Each row comes from the steps of one path. Every step used is in the known rows, and no mark comes twice. Write the path behind each row, first mark first.
Known rows:
fezil, zuber: [  2.7 -25.2   4.1  17.5  -5.9  -2.5  10.2  -6.2  -2.8  38.6  -9.4 -17.2
 -13.5  -4.1  -1.8 -14.2  18.6   8.8  -3.9  27.0  21.7 -19.7  -3.2   2.8
  12.8 -36.6  14.9  23.9   5.8  27.6]
mufi, supo, zuber, fezil: [ 36.6 -28.1 -20.4  -5.7  -9.3 -39.7  19.8 -16.5 -23.7  16.4  10.5  -7.7
  -6.4   5.0  -3.5   3.6   4.5  -6.8  -1.2  10.7 -13.7  -7.1   2.4  23.6
   6.4 -19.9  29.9  28.2 -20.8  -9.6]
mufi, fezil: [ -3.3  12.3 -14.8   8.9  -1.4   5.6   9.7 -28.4  -6.4  33.3 -11.2  -5.0
  13.6   4.9  -6.3  -6.6   9.3  -4.3   6.7   7.7  29.9  41.0   9.3  -1.5
   6.9 -40.0   3.9  30.2  -2.0  30.8]
mufi, supo, fozo, fezil: [ 33.8  -1.7 -22.7  -0.3  15.8 -40.2  18.3  -3.9  -0.2  15.4  -2.4  -5.1
   0.5  26.8   2.1   3.1   8.2  15.3   1.1  22.8  23.8  -7.6   3.0 -15.9
 -16.1 -19.0 -18.5   8.0 -29.3 -13.6]
zuber, fezil, zimo, supo, fozo: [ 37.8  19.1 -13.9 -29.5   4.2 -14.0  21.9  -2.5 -23.6  39.2   3.8   0.4
  30.4  29.2  16.5  14.7 -15.4   2.7  -8.9   9.5   5.7  -3.5  11.3  -3.9
  -9.3 -35.4   5.2 -32.2   8.9 -15.4]
supo, mufi, fezil, fozo: [-32.0  35.5   7.9   4.3  -2.2   0.2   1.0  -1.5  -4.4  11.4  -7.0   2.4
  24.9  -8.5  22.8   1.9  -1.6  13.6 -10.3 -13.5  28.4  23.2   8.6   7.4
  28.3  -7.1  -5.6  -3.3 -11.0  -6.1]
supo, fozo: [ -2.0  -2.7 -11.6  18.6  13.5  -0.6   1.7   0.1   0.7  53.2 -14.9  -9.8
  33.6  21.9  17.0 -10.5  32.0  17.7  14.1   9.2  26.3   6.4  21.2  -6.4
   1.4 -43.4 -15.9  -2.8  -6.1   3.5]
mufi, supo, fozo: [ 24.3 -24.6 -11.3  12.1   5.7 -40.9  15.6  -1.8   1.2  27.1 -11.3  -8.1
  17.9  30.1  30.6  -5.5  39.4  17.6  10.0   7.0  12.3   3.3  15.1 -11.3
 -10.3 -27.4 -27.2  -4.6 -25.8  -3.1]
supo, mufi, fezil, zuber: [-35.8  33.2   6.6   3.3   1.2  12.9  10.6  -8.4 -14.9   7.8  -2.2  -1.6
 -12.5 -13.5 -24.7   1.1  -2.2  26.7 -17.0  -2.6  18.9  19.8   2.9   4.0
  14.2 -14.2  24.8  11.0 -15.4   5.4]
fozo, fezil: [ 20.7  10.1 -24.6   9.3  12.5  -2.8  10.4 -24.6 -11.8  49.5 -13.8  -9.3
   2.5   0.2 -14.0  -2.2  -8.0  -7.3  10.8  38.4  31.6 -15.8  -1.6  11.8
  -3.8 -41.7   0.7  40.5  -3.8  22.1]
supo, fozo, fezil, mufi: [ 14.2  34.5 -17.5   4.8  17.1 -20.9   1.1  18.9   0.2  66.9  -7.6  -4.5
  -4.2   6.3   2.0   1.1 -12.1  21.1  -3.0   7.4  24.1 -18.9  12.6  -1.8
  12.9 -18.5 -13.2  -0.4  -9.5 -19.6]
supo, fozo, fezil: [  4.3  19.7 -24.9   2.0  31.9   4.0  11.4  -0.7  -3.8  45.9 -10.0  -9.1
  15.0  11.4 -14.8  -2.9   8.7  11.3   8.2  27.2  30.3  -2.4  14.8  -3.5
  -0.3 -39.6 -10.0  12.3 -12.4 -15.4]
fozo, supo, mufi, fezil: [-41.0  11.8 -17.0   3.6 -13.9   3.4  19.3  -7.5 -22.6  10.4  -8.7  17.9
  22.0  22.7  11.2  13.0   7.5  20.9   9.6 -26.8   2.1   9.3 -19.2   0.5
 -17.3  -6.0   2.8  26.4 -21.3   5.4]
zuber, fezil: [ 25.4 -10.9 -22.8   8.1  -7.4  12.5   7.9 -26.9  -6.8  49.6  -7.3 -10.9
  15.0  12.8   5.4  -8.3 -15.2 -14.1  17.7  30.2  21.9  -3.5  -4.7  16.5
   2.7 -49.7  12.5  22.2   4.9  11.8]
zuber, supo, mufi, fezil: [-44.7  29.7 -17.0 -11.6 -17.0 -21.1   9.0 -10.3 -11.8  12.0   5.9  17.0
   4.3   6.3  27.6   3.7  -4.4  17.4   0.3 -12.9  -3.3  23.4  -8.9  14.3
 -10.8 -22.5   2.0   7.8 -32.3   9.2]
supo, zuber: [ -7.9 -10.5 -17.3  13.8   8.4 -14.9   3.9 -13.9 -20.9  49.6  -9.0  -1.2
  10.1 -16.7   3.5  -7.9  31.7  15.2   6.0   9.5   6.7  -8.6  18.6  20.6
  16.6 -31.6  24.2  38.6  -1.5  17.3]
supo, mufi: [-21.7  17.1  -9.5  17.6 -10.8 -10.8   6.2  -8.5 -14.5  42.3 -19.3   6.7
  13.8  15.4  22.6  -5.7   6.1  26.3  15.0  -4.0  13.4 -18.2   7.2  20.5
   4.2 -28.5   0.5  22.1 -13.6  17.8]
fozo, fezil, zuber, supo: [  2.2  -8.7 -12.8  -9.9   1.9 -21.5  18.5   0.0  -5.7  24.4  10.8 -11.8
 -42.6 -14.3  -2.8   2.0  -9.5   5.8  -8.2  47.9   8.6 -23.7 -22.9  -2.6
  -7.7 -25.8  17.0  25.0 -17.5  15.1]
supo, fozo, fezil, zimo: [ 21.4  23.4 -29.9  -8.2  28.9 -20.5  13.2   4.6   0.4  40.3  -4.7   1.7
  17.1   3.8 -14.7   9.5  -2.5  13.0  -8.3  27.2  27.2 -12.6  15.7  -3.4
  -1.8 -49.9 -13.6 -13.0  -1.1  -9.0]

Write each row's path:
[ 49.4   8.3 -19.2 -14.2  14.9 -59.9  23.5  -0.6   3.5  10.0   5.2   4.4
   7.1  17.8   3.1  14.0   6.0  14.7 -10.2  21.3  19.8 -14.3   8.2 -17.8
 -12.2 -32.7 -29.0 -15.1 -17.7  -8.3] -> mufi, supo, fozo, fezil, zimo
[ 23.4 -16.8   0.8  14.8 -18.2 -85.2   8.1   7.6 -20.8  37.2   2.3  -2.5
 -25.9  -7.6  34.3   2.0  17.0  19.5  -6.3 -15.2 -16.8 -29.6  14.2  12.4
  14.9   5.6  19.1  27.2 -19.0   5.8] -> fezil, mufi, supo, zuber
[ 18.5  11.6  -6.7 -17.1   1.6 -51.7  24.5  -9.4 -48.5  40.0  -3.1   3.8
  13.8 -10.5  20.4  15.8  19.0  12.9 -13.0  -3.5 -15.2 -30.7  18.6  13.6
  -2.0 -18.7  25.6  19.5  15.1  20.1] -> fezil, zimo, supo, zuber
[  6.3   8.6 -10.2   3.1  31.8  16.6  13.2  10.9   1.3  24.5   0.6 -19.5
 -15.5  -7.8 -30.8   0.4   4.7  24.0 -16.3  39.7  30.0 -10.5  15.2 -10.4
  12.2 -22.1   9.6   6.6  -7.8 -14.5] -> supo, fozo, fezil, zuber
[-10.2 -36.8  -4.2   4.8 -10.3 -23.8  15.3  -0.8  -1.2  31.9   5.0 -10.1
 -26.0   1.4  29.2 -10.2  19.0   6.4  -8.4  29.1   2.2 -18.4 -16.1  -0.4
   0.6 -27.1  10.6  10.9 -12.0  30.6] -> fezil, zuber, supo
[  3.5  31.9 -12.6 -32.4   4.0 -35.0  29.4 -18.2 -51.8  17.9   6.3  13.0
   7.0 -19.0  -3.5  25.8  10.1   2.8 -25.3 -13.3 -10.7  18.8  21.5   7.5
   0.5 -17.9  32.5  13.1   8.9   9.8] -> mufi, fezil, zimo, supo, zuber
[ 23.4  31.5 -15.4 -31.7  15.0 -45.0  27.8 -12.9 -56.8  35.9   2.3   9.2
  -1.5 -21.1 -16.9  33.3  -6.2   4.6 -19.8  16.8 -10.9 -35.8   8.7  16.9
  -6.1 -15.0  28.9  26.6   3.9   0.7] -> fozo, fezil, zimo, supo, zuber
[-33.5  36.9 -15.2   6.1  -5.5   3.3   7.0 -20.8 -14.4  25.9  -8.6  13.8
  17.1   4.7  -2.1   0.1   2.1  17.3   2.9 -14.6  19.0  25.6  10.1  10.7
  11.1 -26.4   8.1  19.6 -16.9   9.2] -> supo, mufi, fezil
[-44.6   1.4   2.1  -1.6  -9.2   3.1  23.9   6.0 -16.4  -3.6   6.8   3.8
  -8.6   2.4  -8.1   9.4   1.6  29.8 -11.1 -16.9   3.0   2.3 -24.1  -9.5
  -6.3  14.0  19.4  18.9 -16.9  -1.2] -> fozo, supo, mufi, fezil, zuber
[ -6.7   1.9  -1.2   5.3   5.0  12.9   9.2 -17.8  -7.5  16.0   0.2 -15.0
 -11.2 -14.0 -22.4  -6.6   9.1   5.1 -14.1  18.0  32.6  29.1   3.0 -10.4
  17.0 -32.3  24.0  23.9   4.1  25.7] -> mufi, fezil, zuber
[ 15.8  -5.0 -28.5   2.0   1.7   4.9  10.1 -17.2 -18.0  42.3   5.8  -6.5
   3.7  -8.6 -12.7  -4.5  -3.9  -5.6   3.0  19.3  -1.7   0.3   6.5  30.2
  21.6 -39.2  37.3  33.1   2.0  -3.1] -> supo, zuber, fezil
[  7.1  64.8  -7.9 -30.4  -0.7 -39.6  21.9  -4.4 -46.7  31.3  -4.1  19.9
   6.5   6.2   6.9  35.2 -31.4  18.7 -11.8   6.7  -1.9 -47.7  -4.7  14.5
 -21.2  -7.5   7.8   2.4  -5.2   2.3] -> fozo, fezil, zimo, supo, mufi
[ -7.1 -18.5   1.6   5.4  -6.0  -0.3  14.3  -1.7  -1.8  13.6  -6.9  -9.1
  30.8   7.4  34.4   3.7  16.6  -5.2  -1.7  -3.7  16.6  24.3 -19.5  -5.8
   2.2   4.0  -8.7  10.2   1.2   9.6] -> mufi, fezil, fozo, supo
[-44.1  22.3   3.3  -9.5 -11.4 -19.2   5.5   4.4  -3.3  -3.2   8.9   9.5
  12.1  -2.8  57.4  10.2  -0.2  11.6 -10.3 -11.9   2.6  27.2  -8.9   6.2
  12.8  -3.7  -4.1 -13.3 -27.1  -3.1] -> zuber, supo, mufi, fezil, fozo
[-15.3  50.3 -16.8  -6.9  -8.1 -19.4   9.9 -16.3 -16.7  18.2  -3.0  20.4
  19.8   1.6  -3.7  12.1 -13.3  18.0  -8.0 -12.8  18.5  15.2   9.4   9.3
   5.9 -39.2  -1.7  -0.2  -7.1  21.2] -> supo, mufi, fezil, zimo
[-26.7  -6.1 -11.2 -10.2  13.2  -1.9  20.0   9.0   9.7   5.1  19.2  -9.3
 -10.1  -3.8   5.2   0.0  21.1  19.6 -23.2  13.0  13.0  43.7   4.6 -22.2
   3.1 -27.3   6.0 -22.4 -20.2 -11.8] -> mufi, fezil, zuber, supo, fozo
[ 26.7 -10.0   0.8  13.7  -7.0 -61.6   7.3  21.8   8.8  43.4  -6.4  -8.3
  -0.8  29.5  50.6  -3.3  20.7  23.1   1.8 -17.0   5.6 -10.3  14.8  -8.4
   4.0  -6.8 -18.8 -15.6 -20.2  -8.4] -> fezil, mufi, supo, fozo
[ -7.2 -45.7   4.8  18.0   0.2 -21.9  15.6  18.4 -11.7  16.9  -4.5  -3.2
  28.3  -5.9  43.5  -1.2  41.2  12.7   1.4  -3.2  -7.7 -18.3  -7.6  12.2
  13.7  16.2   4.4  19.7  -0.4  -0.6] -> fezil, fozo, supo, zuber
[ 43.2  -2.4 -20.8  -4.8  -8.3 -10.6  15.2 -23.8  -2.9  46.7   2.3   3.0
  21.3   8.8   4.9   3.7 -20.8 -16.0   0.0  27.0  18.1  -7.3  -4.5  15.8
   0.4 -62.0   4.8  -0.6   9.7  20.0] -> zuber, fezil, zimo
[ 39.5 -18.1   2.6  19.6 -28.0 -78.8  10.4  -0.2  -0.5  52.8 -17.1  -3.9
 -15.5  13.3  54.9  -1.3   7.9   9.4   5.6 -11.6  -0.2 -28.6  -4.9   9.5
   2.2  -9.0  -8.8  15.3 -20.2  25.9] -> fezil, mufi, supo
[ 14.2  32.6 -11.4 -27.9  -8.7 -32.0  25.1 -26.6 -40.4  32.0   0.7   8.0
  16.3   7.7  11.0  20.5  -2.0  -5.9 -12.8  -5.5  12.2  20.7   6.2  -7.6
 -13.6 -26.9   7.1   5.1  10.9  27.5] -> mufi, fezil, zimo, supo
[  8.1  22.0  -0.2 -23.3  29.3  -2.3  26.4  10.0 -30.4  26.4  -1.2 -21.1
 -16.9   0.1 -19.9  13.8   2.4  17.0 -22.0  29.9  16.1 -20.2   6.6 -14.4
  -3.7  -3.9  16.3  -0.1  -4.4 -20.3] -> zimo, supo, fozo, fezil, zuber
[-21.0 -15.8  15.0  17.1 -16.2 -17.4   7.7  23.6  -7.8  21.1 -12.9   1.2
  38.8  19.0  62.5   3.7  19.1  26.6   5.6 -14.7   5.4 -35.6 -21.3   8.3
   1.8  16.9 -14.0   1.5 -14.5  -0.2] -> fezil, fozo, supo, mufi
[ -6.4 -13.1  -3.9   1.5 -14.3   4.3  11.1  18.9  -4.7  12.8  -0.9   4.4
  31.0  21.2  44.7  11.5 -12.8   6.6   2.1  -5.0   1.1 -28.7 -29.0  19.2
   3.9   9.7   2.2  -8.7 -12.7 -20.5] -> zuber, fezil, fozo, supo, mufi
[  4.9 -45.2   6.8  20.5 -13.1 -13.1  13.6  14.1   2.7  28.9 -15.0  -7.2
  37.0  14.5  67.6  -6.1  29.8   3.3  11.5   3.1   9.8 -19.1 -19.4   1.2
  -0.4   1.7 -17.5  10.5   2.0  20.4] -> fezil, fozo, supo
[ 56.2 -18.0 -20.1 -15.6 -10.5 -62.6  26.4 -17.8 -18.6  11.6  22.0   7.6
   2.6  -5.7   3.4  10.9  -9.4  -6.1 -16.0  17.1 -15.2 -17.1   7.0  17.7
   3.2 -24.9  24.7   7.5 -12.9  -1.6] -> mufi, supo, zuber, fezil, zimo
